Known rows, with every step that occurs
D-Q-V-B-Z: [-0.31 -0.05  0.19 -0.01  0.08 -0.14 -0.67  0.45 -0.30 -0.11  0.02 -0.11
  0.33  0.15  0.20  0.12 -0.34 -0.12  0.30 -0.57  0.05  0.40  0.12]
Z-B-V: [ 0.05  0.13  0.18 -0.01 -0.10  0.28 -0.12  0.02  0.16 -0.11 -0.17  0.05
 -0.42 -0.01  0.56 -0.12 -0.03 -0.24  0.15 -0.17  0.05 -0.18 -0.33]
Z-B-V-Q: [-0.14  0.01 -0.01 -0.01 -0.13  0.41 -0.02  0.36  0.01 -0.25  0.08  0.20
 -0.46 -0.17  0.82 -0.15  0.20 -0.33  0.10  0.03  0.21 -0.11 -0.40]
Q-D-S-F: [-0.15  0.01 -0.22  0.01  0.10 -0.18 -0.19 -0.69  0.23 -0.15 -0.16  0.06
  0.42  0.01 -0.74 -0.13 -0.06 -0.11 -0.22 -0.29 -0.12 -0.08 -0.08]
D-S-F: [-0.02 -0.19 -0.18  0.17  0.05  0.03 -0.43 -0.57 -0.14 -0.29 -0.22  0.07
  0.24  0.25 -0.68 -0.11  0.02 -0.06 -0.35 -0.19 -0.13 -0.16  0.05]
D-Q: [-0.08  0.17  0.01 -0.02  0.01  0.01 -0.32 -0.03 -0.17 -0.40  0.12  0.05
  0.34  0.21 -0.31  0.13 -0.16 -0.52 -0.41 -0.27  0.18 -0.38  0.08]
H-F-S: [-0.10  0.15  0.02  0.06 -0.01  0.25  0.25  0.08  0.05  0.39  0.01  0.13
  0.15  0.04 -0.79  0.22  0.03 -0.09 -0.09 -0.06  0.26 -0.44  0.15]
F-H: [ 0.23  0.17  0.31 -0.19 -0.06 -0.11 -0.30 -0.24  0.01  0.07  0.01  0.06
 -0.07  0.00 -0.16  0.13 -0.31 -0.26 -0.22  0.15 -0.07  0.05  0.03]
T-H-F-S: [-0.12  0.04  0.00  0.15  0.06  0.01  0.46 -0.09 -0.07  0.50  0.11 -0.17
  0.11  0.42 -0.79  0.42  0.26 -0.11 -0.12 -0.05  0.19 -0.56  0.20]
B-H-F-S: [-0.13 -0.03 -0.07  0.08  0.05  0.11  0.39  0.13 -0.07  0.33  0.12 -0.12
  0.11  0.15 -0.36  0.26  0.02  0.12 -0.23  0.01  0.36 -0.27  0.16]
V-Q: [-0.21  0.13  0.07  0.01 -0.08  0.33 -0.21  0.31 -0.16 -0.18  0.24  0.29
 -0.11 -0.08  0.03  0.04  0.01 -0.44 -0.23 -0.02  0.28 -0.12 -0.13]
D-Q-V-B: [-0.14 -0.18  0.14 -0.12 -0.12 -0.19 -0.56  0.28 -0.54 -0.27  0.00 -0.28
  0.16  0.14  0.04  0.13 -0.24  0.01  0.13 -0.19 -0.11  0.22  0.20]
Z-B-H: [ 0.02 -0.24  0.13  0.01  0.04  0.13  0.00 -0.17 -0.04 -0.18  0.07 -0.26
 -0.26  0.14  0.53  0.06 -0.10 -0.17  0.03  0.05  0.09  0.00 -0.12]
S-F-H-T: [ 0.24 -0.03  0.02  0.29  0.07 -0.19 -0.14 -0.57  0.00 -0.06  0.08 -0.03
  0.03  0.05 -0.45  0.01 -0.06 -0.01 -0.36  0.33 -0.19  0.03  0.35]
S-F-H-B: [ 0.27 -0.08  0.05 -0.07  0.06 -0.09 -0.03 -0.43  0.21 -0.08 -0.11 -0.04
  0.14 -0.02 -0.25 -0.10  0.01  0.08  0.22  0.26 -0.55 -0.02  0.13]
D-S-F-H-T: [ 0.36 -0.22 -0.22  0.29  0.02 -0.29 -0.15 -0.85 -0.18 -0.01 -0.12  0.03
  0.12  0.17 -0.78 -0.01 -0.01  0.19 -0.61  0.45 -0.17  0.07  0.43]
D-Q-V: [-0.05  0.07  0.09  0.07  0.03 -0.28 -0.47  0.19 -0.21 -0.46 -0.06 -0.17
  0.21  0.09 -0.20  0.17 -0.27 -0.41 -0.34 -0.17 -0.03  0.06  0.10]
T-H-B: [ 0.20  0.17  0.21  0.08 -0.02  0.08  0.21 -0.15  0.00  0.17 -0.01 -0.14
 -0.10  0.31 -0.22  0.22  0.11 -0.16  0.15 -0.02 -0.18 -0.29  0.07]
S-F-H: [ 0.07 -0.08  0.07 -0.06  0.08 -0.19 -0.37 -0.50  0.09 -0.21  0.01 -0.08
  0.15  0.07 -0.25 -0.05 -0.08 -0.17 -0.15  0.10 -0.33  0.02  0.06]
F-H-B-V: [ 0.46  0.36  0.24 -0.20 -0.11 -0.01  0.05  0.04  0.20  0.19 -0.24  0.14
 -0.27 -0.15  0.31 -0.07 -0.09  0.10  0.15  0.17 -0.24  0.02 -0.09]
Q-D-S-F-H-B-V: [ 0.27  0.06 -0.22 -0.20  0.02 -0.40  0.16 -0.57  0.48  0.10 -0.41  0.08
  0.22 -0.17 -0.20 -0.28  0.06  0.37  0.10  0.09 -0.44  0.13 -0.14]
V-Q-D-S-F-H: [-0.17 -0.22 -0.36 -0.22  0.08 -0.35 -0.08 -0.54  0.16 -0.18  0.07  0.12
  0.39 -0.13 -0.39 -0.13  0.06 -0.11 -0.33  0.27 -0.12  0.21 -0.09]
S-F-H-B-V-Q-D: [-0.06  0.14 -0.22 -0.20  0.03 -0.17  0.31  0.02  0.53 -0.11  0.03  0.18
  0.07 -0.45  0.41 -0.33  0.22  0.11  0.29  0.16 -0.27  0.13 -0.29]
B-H-F: [-0.02 -0.20  0.06  0.31  0.26  0.15  0.09  0.23 -0.06 -0.04  0.22 -0.21
 -0.03  0.22 -0.03  0.08 -0.01  0.04 -0.18 -0.27  0.29 -0.13  0.18]

Rows
[-0.15  0.38 -0.04 -0.05 -0.02 -0.03  0.55  0.27  0.32  0.15  0.12  0.08
 -0.18 -0.09  0.42  0.01  0.34 -0.13  0.22 -0.12  0.08 -0.16 -0.38] -> T-H-B-V-Q-D
[-0.08 -0.09  0.39 -0.09 -0.17 -0.01 -0.54  0.29 -0.41  0.08 -0.12 -0.23
 -0.24 -0.01  0.09  0.07 -0.29  0.14  0.35 -0.14 -0.18  0.42  0.05] -> Q-V-B
[ 0.29  0.10  0.01 -0.05  0.01 -0.09 -0.01 -0.21  0.28 -0.09 -0.23  0.02
 -0.05 -0.09  0.20 -0.26  0.11  0.22  0.21  0.10 -0.48 -0.01 -0.06] -> S-F-H-B-V
[ 0.03 -0.49  0.02  0.26  0.28  0.24  0.26  0.05  0.06 -0.09  0.20 -0.35
 -0.19  0.20  0.33  0.04  0.09  0.01  0.16 -0.05  0.16 -0.15  0.09] -> Z-B-H-F
[-0.18 -0.04 -0.39 -0.21  0.01 -0.36 -0.04 -0.33  0.23 -0.17 -0.08  0.21
  0.20 -0.19  0.03 -0.26  0.13  0.04 -0.32  0.11 -0.05  0.20 -0.27] -> B-V-Q-D-S-F-H
[-0.05 -0.11  0.14  0.36  0.27  0.06  0.16 -0.02 -0.03  0.13  0.22 -0.27
 -0.04  0.47 -0.44  0.27  0.22 -0.18 -0.11 -0.32  0.11 -0.41  0.21] -> T-H-F
[-0.19  0.31  0.03  0.01 -0.13  0.32 -0.20  0.51 -0.07 -0.20  0.10  0.37
 -0.29 -0.14  0.47 -0.11  0.09 -0.31 -0.25 -0.21  0.34 -0.12 -0.34] -> B-V-Q
[ 0.05 -0.22  0.24  0.28 -0.11 -0.16 -0.18  0.25 -0.62  0.12  0.07 -0.41
 -0.39  0.08  0.30  0.17 -0.23  0.54  0.00  0.17  0.06  0.59  0.35] -> Q-V-B-H-T
[-0.24  0.16  0.36 -0.06  0.04  0.33 -0.53  0.23 -0.10  0.30  0.08  0.19
  0.05  0.10  0.17  0.05 -0.27 -0.06  0.46 -0.62  0.16  0.15 -0.03] -> V-B-Z
[-0.29 -0.48 -0.20 -0.07  0.00 -0.26  0.15  0.46 -0.60  0.10  0.10 -0.56
  0.34  0.24 -0.10  0.30  0.00  0.50  0.08  0.04  0.17  0.12  0.40] -> D-Q-V-B-H-F-S
[ 0.11  0.38  0.02 -0.36 -0.10 -0.08  0.38  0.26  0.45  0.16  0.01  0.30
 -0.13 -0.51  0.50 -0.12  0.02 -0.01  0.22  0.26 -0.03  0.16 -0.32] -> F-H-B-V-Q-D
[ 0.24  0.23  0.06 -0.21 -0.17  0.13  0.15  0.38  0.09  0.06 -0.02  0.30
 -0.30 -0.29  0.57 -0.12  0.12  0.02  0.11  0.36 -0.04  0.07 -0.17] -> F-H-B-V-Q
[-0.13  0.50 -0.02 -0.14 -0.10  0.24  0.36  0.47  0.39  0.06  0.02  0.36
 -0.13 -0.45  0.43 -0.19  0.09 -0.11  0.24 -0.12  0.16 -0.05 -0.40] -> H-B-V-Q-D
[-0.20 -0.63 -0.06  0.18  0.20 -0.23 -0.14  0.55 -0.59 -0.26  0.21 -0.64
  0.22  0.32  0.24  0.14 -0.04  0.41  0.10 -0.25  0.07  0.26  0.42] -> D-Q-V-B-H-F
[ 0.23  0.45  0.20  0.03 -0.13  0.28  0.02  0.25  0.15  0.09 -0.25  0.22
 -0.26 -0.10  0.19 -0.13 -0.01 -0.01  0.19 -0.21 -0.04 -0.21 -0.18] -> H-B-V
[ 0.18 -0.18  0.05  0.34  0.01  0.14  0.21 -0.23 -0.15 -0.04  0.16 -0.23
 -0.37  0.11  0.35  0.10 -0.05  0.03 -0.19  0.33  0.23  0.01  0.17] -> Z-B-H-T
[-0.09 -0.36 -0.13  0.05  0.06  0.19  0.56 -0.02  0.02  0.27  0.09 -0.26
 -0.05  0.11 -0.01  0.19  0.14  0.10  0.15  0.22  0.25 -0.29  0.09] -> Z-B-H-F-S
[ 0.08 -0.22 -0.39 -0.24  0.02 -0.24  0.26 -0.45  0.27 -0.04 -0.06  0.15
  0.38 -0.24 -0.37 -0.17  0.15  0.14  0.07  0.43 -0.33  0.18  0.00] -> V-Q-D-S-F-H-B
[-0.34  0.31  0.02 -0.15 -0.02  0.11  0.03  0.19  0.23 -0.06  0.26  0.28
  0.07 -0.28 -0.02  0.03 -0.11 -0.48 -0.11 -0.15  0.31 -0.02 -0.28] -> V-Q-D
[-0.15  0.05 -0.47  0.01 -0.01  0.04  0.25 -0.06  0.29 -0.16 -0.19  0.29
  0.17 -0.25 -0.01 -0.37  0.34  0.19  0.07 -0.10 -0.08 -0.03 -0.29] -> H-B-V-Q-D-S-F
[-0.20 -0.40  0.05 -0.01 -0.10 -0.08  0.18  0.48 -0.44  0.44 -0.01 -0.47
 -0.07  0.09 -0.04  0.24 -0.05  0.62  0.31  0.10  0.08  0.31  0.25] -> Q-V-B-H-F-S
[ 0.04 -0.11  0.14  0.19 -0.13  0.14 -0.04  0.04 -0.57  0.20  0.24 -0.19
 -0.27  0.19  0.22  0.11 -0.14  0.46 -0.09  0.07  0.28  0.16  0.34] -> V-B-H-T
[ 0.24  0.22 -0.20 -0.36 -0.16 -0.19  0.34  0.00  0.27  0.22 -0.19  0.35
 -0.03 -0.38  0.14 -0.13  0.06  0.17 -0.02  0.34 -0.01  0.21 -0.24] -> F-H-B-V-Q-D-S
[ 0.27 -0.14 -0.12  0.04  0.20 -0.15 -0.18 -0.54  0.28  0.12 -0.28  0.18
  0.40  0.10 -0.43 -0.11 -0.05  0.14  0.16 -0.01 -0.37  0.22  0.16] -> D-S-F-H-B-Z
[ 0.01  0.31  0.02  0.02 -0.16  0.42  0.13  0.58  0.01 -0.06 -0.01  0.37
 -0.30 -0.24  0.48 -0.17  0.19 -0.08  0.14 -0.02  0.13 -0.15 -0.25] -> H-B-V-Q
